Each row was made from one small tree. The marks that hang from a mark follow it in brackets, in alphabetical order. Every link used is in the known rows. Write each row's tree.
Known rows
galap[bufa]: 1.44, -4.40, -2.02, 0.96, -0.98, -2.07, 0.82, -1.05, -4.88, 0.57, 0.44, 1.47, -2.25, 1.19, 1.91, 1.82, 2.43, 0.12
fefoma[notol[bufa]]: 0.98, -1.59, -0.80, 0.17, -0.94, -1.86, 1.14, -2.80, -5.11, -0.62, 1.09, 0.61, -3.56, 4.75, 1.62, 4.25, 2.73, 1.87
bubip[bufa]: 0.46, -2.87, -0.64, 1.93, 1.01, -3.62, 2.05, -0.55, -4.22, -0.29, -0.33, 2.17, -1.43, 2.77, 2.91, 2.37, 2.16, 1.39
dofum[lusa[bufa]]: 0.84, 0.03, -1.29, 0.04, 1.04, -4.26, 0.64, -2.28, -3.31, 0.35, -0.81, 0.39, -0.43, 3.97, 1.80, 2.02, 0.86, 1.35
bubip[bufa[mulo notol]]: -0.25, -1.02, 0.08, 1.96, 2.61, -2.71, 1.63, -1.07, -2.81, -1.15, 0.07, 3.43, -2.09, 2.84, 3.48, 3.01, 1.38, 2.02
notol[bufa[bubip]]: 1.43, -0.72, -0.09, 0.80, -0.31, -1.43, 0.05, -1.26, -4.44, -0.72, 1.01, 0.17, -2.34, 4.31, 2.03, 1.65, 2.47, 1.40
notol[bufa]: 1.13, -0.65, -0.57, 0.18, 0.02, -2.86, 0.33, -2.07, -4.75, -0.71, 0.76, -0.53, -1.64, 2.85, 1.75, 2.54, 2.70, 1.55
bubip[bufa[galap lusa mulo notol[fefoma]]]: -0.36, -0.13, 0.98, 1.42, 3.17, -2.21, 0.79, -1.06, -1.88, -0.13, -0.83, 2.94, -2.02, 5.40, 3.81, 2.58, 1.62, 1.41
lusa[bufa[bubip mulo notol]]: 1.30, 0.93, 0.58, 0.39, 1.90, -0.26, 0.33, -0.64, -1.87, -1.97, 0.37, 3.83, -3.08, 3.95, 2.45, 2.66, 0.98, 1.81
dofum[lusa[bufa[bubip mulo]]]: 0.85, 0.57, -0.54, 0.43, 1.75, -3.06, 0.46, -1.43, -2.40, 0.58, -0.55, 1.88, -1.21, 5.51, 2.10, 1.70, 0.32, 1.18
lusa[bufa[bubip galap mulo notol[fefoma]]]: 1.25, 0.85, 0.62, -0.03, 1.41, -0.17, -0.66, -0.79, -1.47, -1.72, -0.11, 3.05, -3.34, 5.08, 2.90, 2.85, 1.22, 1.19
galap[bufa[bubip lusa mulo notol[fefoma]]]: 0.66, -1.95, 0.04, 1.37, 1.55, 0.71, 0.36, -0.63, -2.45, 0.59, 0.47, 2.55, -3.07, 5.04, 2.60, 1.23, 1.58, 0.32
galap[bufa[lusa mulo notol[fefoma]]]: 0.40, -1.86, -0.45, 0.78, 1.91, -0.69, 0.62, -1.46, -2.76, 0.60, 0.25, 1.87, -2.40, 3.60, 2.30, 2.13, 1.80, 0.44
dofum[lusa[bufa[galap notol]]]: 0.67, 0.81, -1.18, -0.21, 0.66, -3.88, -0.42, -3.04, -2.85, -0.34, -0.84, 0.50, -0.90, 3.64, 2.49, 2.10, 0.77, 1.65
bufa[bubip galap lusa notol[fefoma]]: 1.05, 0.15, 0.40, 0.62, -0.09, -0.12, -1.74, -1.28, -1.93, 0.00, -0.17, 1.74, -3.46, 7.02, 4.06, 1.63, 1.61, 1.32
mulo[bufa[lusa]]: 0.42, -0.41, -0.33, 0.45, 0.71, -1.18, 1.80, 0.90, -3.88, 1.84, 0.07, 1.37, -2.21, 4.62, 2.07, 1.44, 2.08, 1.80
bufa[bubip galap lusa notol]: 1.44, 0.52, 0.39, 0.72, -0.42, -0.26, -1.94, -1.23, -2.27, -0.13, 0.06, 3.33, -3.78, 5.71, 4.12, 1.22, 1.47, 1.75
galap[bufa[bubip lusa mulo notol]]: 0.90, -1.71, 0.03, 1.47, 1.31, 0.67, 0.22, -0.62, -2.69, 0.54, 0.68, 3.63, -3.29, 4.10, 2.65, 0.94, 1.46, 0.62

Which tree is each row?
0.72, 1.40, 1.23, 0.63, 1.86, 0.33, -1.70, -0.71, -0.60, 0.39, 0.03, 3.82, -4.10, 8.03, 4.21, 2.23, 0.83, 1.12
bufa[bubip galap lusa mulo notol[fefoma]]
0.53, 0.86, 0.90, -0.41, 2.23, -1.92, -0.39, -1.70, -2.60, 0.68, -0.17, -0.74, -1.84, 7.07, 2.12, 2.86, 2.51, 0.47
notol[bufa[galap lusa mulo] fefoma]
1.10, -1.06, -0.06, 0.28, -0.57, -1.25, -0.79, -1.46, -3.74, -0.38, 0.30, -1.80, -2.37, 6.42, 2.43, 2.17, 2.82, 0.49
notol[bufa[bubip galap] fefoma]
0.69, 0.31, -0.21, -0.25, 0.39, -2.16, -1.32, -2.47, -2.41, -0.02, -0.53, 0.80, -2.50, 4.97, 3.61, 2.90, 1.92, 1.50
bufa[galap lusa notol[fefoma]]
0.41, 0.65, 0.30, 0.72, -0.16, 0.81, 0.01, 0.64, -2.94, 0.87, 0.30, 2.23, -3.53, 5.64, 3.33, 0.66, 1.72, 2.09
mulo[bufa[bubip galap lusa notol]]
1.10, 1.79, 1.21, 0.77, 1.51, 0.20, -1.90, -0.70, -0.95, 0.29, 0.31, 5.46, -4.36, 6.70, 4.27, 1.78, 0.65, 1.56
bufa[bubip galap lusa mulo notol]
0.78, -0.03, 0.31, -0.42, 0.85, -2.22, -0.43, -2.09, -3.55, 0.39, -0.36, -2.21, -1.42, 6.34, 2.02, 2.48, 3.02, 0.60
notol[bufa[galap lusa] fefoma]
-0.08, 0.48, -0.16, 0.00, 0.42, -0.52, 0.40, -0.22, -3.03, 0.91, -0.15, 0.48, -2.67, 5.10, 2.99, 1.87, 2.07, 1.92
mulo[bufa[galap lusa notol[fefoma]]]
1.10, -0.25, 0.54, 0.30, 0.02, -0.31, 0.28, -1.94, -3.71, 0.25, 0.85, 2.51, -4.42, 7.46, 2.17, 3.43, 2.28, 1.45
fefoma[notol[bufa[bubip galap lusa mulo]]]
0.17, -1.02, 0.81, 1.86, 3.46, -2.89, 2.17, 0.04, -2.75, 0.79, -0.62, 3.84, -1.60, 4.95, 2.89, 2.17, 1.62, 1.22
bubip[bufa[lusa mulo]]
0.79, 0.77, 1.38, 0.20, 1.90, -0.47, -0.67, -0.92, -2.29, 0.71, 0.04, -0.05, -2.51, 8.52, 2.42, 1.95, 2.28, 0.32
notol[bufa[bubip galap lusa mulo] fefoma]
0.85, 1.22, 0.89, 0.10, 2.46, -2.10, 0.48, -1.48, -3.27, 0.36, 0.50, 1.18, -1.80, 4.92, 1.71, 2.33, 2.16, 1.40
notol[bufa[lusa mulo]]
0.89, -1.27, -0.05, 0.58, 0.18, -1.29, 0.29, -1.30, -3.94, -0.54, 0.59, -2.17, -1.94, 6.17, 1.96, 2.26, 2.71, 0.81
notol[bufa[bubip] fefoma]
-0.57, -0.32, 0.97, 1.75, 3.89, -2.18, 1.86, -0.94, -2.07, -0.26, -0.52, 2.54, -1.61, 5.18, 3.31, 2.72, 1.53, 1.72
bubip[bufa[lusa mulo notol[fefoma]]]
0.53, -0.18, 0.34, -0.07, 1.59, -2.25, 0.66, -1.93, -3.74, 0.23, -0.05, -2.55, -1.00, 6.10, 1.53, 2.56, 2.98, 0.93
notol[bufa[lusa] fefoma]
0.93, -0.18, 0.19, -0.12, 0.24, -1.34, 0.47, -2.52, -3.95, 0.23, 0.70, 2.08, -3.96, 6.44, 1.99, 4.06, 2.40, 1.54
fefoma[notol[bufa[galap lusa mulo]]]
1.21, 0.42, 0.01, 0.95, -0.02, -0.34, -2.01, -0.98, -1.68, -0.83, 0.89, 5.13, -4.73, 4.73, 4.44, 2.65, 0.62, 1.54
bufa[bubip galap mulo notol]
1.02, 0.97, 0.13, -0.62, 1.77, -1.57, -0.38, -1.61, -1.80, -1.75, -0.33, 2.44, -2.68, 3.64, 2.61, 3.77, 1.41, 1.31
lusa[bufa[galap mulo notol[fefoma]]]
-0.33, 0.30, -0.14, 0.32, 1.15, -0.55, 1.48, -0.06, -3.24, 0.77, 0.16, 0.07, -2.23, 4.89, 2.50, 1.96, 2.00, 2.25
mulo[bufa[lusa notol[fefoma]]]
0.47, 1.20, -0.41, 0.15, 1.56, -2.60, -0.51, -2.22, -1.80, -0.07, -0.68, 1.21, -1.49, 5.82, 2.74, 1.94, 0.31, 1.29
dofum[lusa[bufa[bubip galap mulo notol[fefoma]]]]
1.62, -0.55, -0.12, 0.49, -1.06, -1.43, -1.05, -1.42, -4.25, -0.55, 0.70, 0.51, -2.73, 4.55, 2.53, 1.56, 2.57, 1.10
notol[bufa[bubip galap]]
1.18, 0.05, -0.95, 0.21, 0.26, -3.26, -0.31, -1.81, -2.95, 0.48, -0.86, 1.12, -1.17, 5.13, 2.37, 1.34, 0.76, 1.05
dofum[lusa[bufa[bubip galap]]]
